Each row was made from one small tree. The marks that hang from a mark follow it in brackets, in alphabetical order. Every link used is in the known rows. Write each row's tree.
Known rows
B{U{D}}: [-15, -25,  -6,  -8,  13,  -6,  19,  13, -10,   1,  -5,  16,  -3, -13,  22,
  -6,   8,  -5]
D{U{B V}}: [-11, -27, -17, -16,  13,  -9,   3,   4,  11,  14,   2,   3,   1,  -8,  16,
  20,  -6,  10]
Q{V{R{Z{W}} U{D}}}: [-13, -36,  12,  -8,  15,  -6,  -8,   4, -10,  13, -13,  -2,  -4, -30,   8,
   8,  -7, -10]
V{Q R U}: [ 10, -15,  -6,   5,  14,  -7,  13, -26, -16,   1, -24,  15,  12, -19,  24,
  12, -34,  -4]
Q{V}: [ -3, -22,   8,   4,  15,   0, -17,   3,  11,  10,  -1,  -7,  -1, -13,   4,
   4,  -7,  -3]
V{U}: [  7, -20,  -6,  -7,  13,  -5,  11,  -4, -11,   1,   4,  10,   3, -20,  22,
   5,   3,  -6]
R{Z{W}}: [ 22, -32,   0, -22,   5,   0,  -9,   1,  -4,   7,  13,  -6, -25,   1,   8,
  -4,   7,  -3]
B{U{D V{Q}}}: [-27, -30,  -8,  -6,  19,  -7,   7,  10,  -9,  10,  -5,  11,   5, -21,  29,
  -2,  -2,   2]
U{B D V}: [-22, -11,  -1, -23,   4,  -5,  -3,  18, -19,  22,  -2, -13,   4, -11,   9,
  -1,  -8,  12]
Z{U{B D V} W}: [-16, -36, -12, -34,   9,   1,  -4,  20, -26,  12,   5,   4,  -3, -22,   0,
  13,   6,   2]
W{Z{U{B V{Q R}}}}: [  1, -32, -17, -18,  10,  -6, -10,  -3,  -5,  21,   0,   5,  -9,  -9,  13,
  14, -18,  10]
D{U{V{Q R{Z}}}}: [ -3, -35,  -9,  -6,  18,  -8,   2, -10,  10,   7, -10,  16,   1, -11,  28,
  13, -19,   7]
V{Q R{Z} U}: [ 11, -25,  -5,  -2,  18, -11,   6, -22, -20,   7, -18,  10,   2, -14,  34,
   8, -29,  -5]
R{Z{U{B V} W}}: [  0, -46, -13, -33,  14,  -3, -18,  12, -12,  18,  18,  -5, -18,  -9,  12,
  12,   5,   3]
R{Z{U{V} W}}: [  4, -50,  -7, -28,  16,   1, -16,  10,  -8,   9,  20,   5, -17, -15,  16,
   5,  11,   1]
U{V}: [ -2, -21,   3,  -8,   8,   3, -10,   1,   9,   8,   9,  -3,   4, -17,  10,
   1,  -5,  13]
D{U{B V{Q R}}}: [ -8, -24, -17,  -7,  14, -10,   4, -10,   8,  14, -16,   6,   7,  -7,  17,
  24, -29,  11]
U{B D V{Q}}: [-20,  -9,  -5, -18,   8,  -8,  -5,  10, -27,  25,  -9, -13,   7,  -8,  18,
   0, -21,   9]

Write each row's tree
[ -6, -13,  -3, -11,   2,  -2,  -9,  -5,   7,  21,  -8, -15,   7, -10,  -3,
  17, -30,  21]
U{B V{R}}
[-16, -34,  -6,  -1,  14,  -3,   4,  -2,  19,   6,  -5,   9,   5, -23,  12,
  11, -10,  12]
B{U{V{R}}}
[  0, -24,  -8, -17,   6,  -6, -19, -10,  -3,  27,  -9, -22,  -4,  -4,   4,
  17, -36,  15]
U{B V{Q R{Z{W}}}}
[ 17, -35,  -1, -16,   9,   1,   0,  -6,  -6,   0,  -7,  13, -13,  -8,   5,
   7, -13,   0]
V{R{Z{U W}}}
[ -5,  -6,  -8,  -7,  11, -13,  19, -12, -38,  12, -33,   7,  13, -15,  23,
  11, -36,  -5]
V{Q R U{B D}}
[ 20, -17,   1,   0,  11,  -6,  -1, -20,  -9,   7, -20,   5,  -5,   4,  22,
  -1, -37,   2]
V{Q R{Z}}
[ -5, -13, -12, -11,  10,  -6, -15,  -4,  -6,  25,   0, -18,   5,  -4,  13,
  12, -26,  13]
U{B V{Q}}
[ 15, -44,  -8, -26,  14,   0,  -7,   7, -14,   3,  15,   9, -22,  -6,  15,
   2,  11,  -7]
R{Z{U W}}
[-15, -30,   7,  -7,  18,  -7, -13,  10,  -8,  18, -15,  -2,  -3, -13,   9,
   8, -20,  -3]
Q{V{R{Z{U{B D}}}}}
[ -5, -30, -13,  -5,  18,  -6,   3,  -5,   9,   4,  -2,  16,   5, -12,  28,
  12,  -9,   5]
D{U{V{Q}}}
[-22, -40,  -5, -12,  15,  -7,   3,   4,  -8,  12, -11,   8,  -4, -22,  20,
   2,  -8,   3]
B{U{D V{Q R{Z{W}}}}}
[ -7, -36,  -7, -24,  10,  -2,  -2,  15, -13,  12,  11,  16, -11, -17,  19,
  -5,  10,   4]
W{Z{U{D V}}}
[-10, -11,  -8, -19,   9, -11,  16,  10, -33,  12,  -5,   2,   4, -16,  21,
   4,   0,  -7]
V{U{B D}}
[-18, -15,   0, -19,   8, -11,  -6,   5, -27,  28, -20, -13,   3,  -6,  19,
   1, -34,  12]
U{B D V{Q R{Z}}}
[  2, -37, -10, -36,  11,  -6,  -2,  19, -32,  12,   8,   3, -22,  -2,  14,
   1,   9,  -8]
R{Z{U{B D} W}}
[ -3, -24,   6, -14,  11,  -9,  17,   0, -27,   4, -16,  14,  -1, -22,  27,
  -3,  -9,  -5]
V{R{Z} U{D}}
[ -5, -16,  -7, -14,  15, -18,  12,  -7, -42,  19, -27,   2,   2, -10,  33,
   6, -32,  -7]
V{Q R{Z} U{B D}}
[ -4, -35, -18, -17,  13, -10,  -3,  -8,   5,  18, -10,   0,  -5,  -6,  14,
  24, -22,   8]
D{U{B V{Q R{Z{W}}}}}
[ -7,  -9, -14, -12,  15, -15,  13,   0, -44,  15, -14,   2,   7, -11,  33,
   5, -15, -11]
V{Q U{B D}}
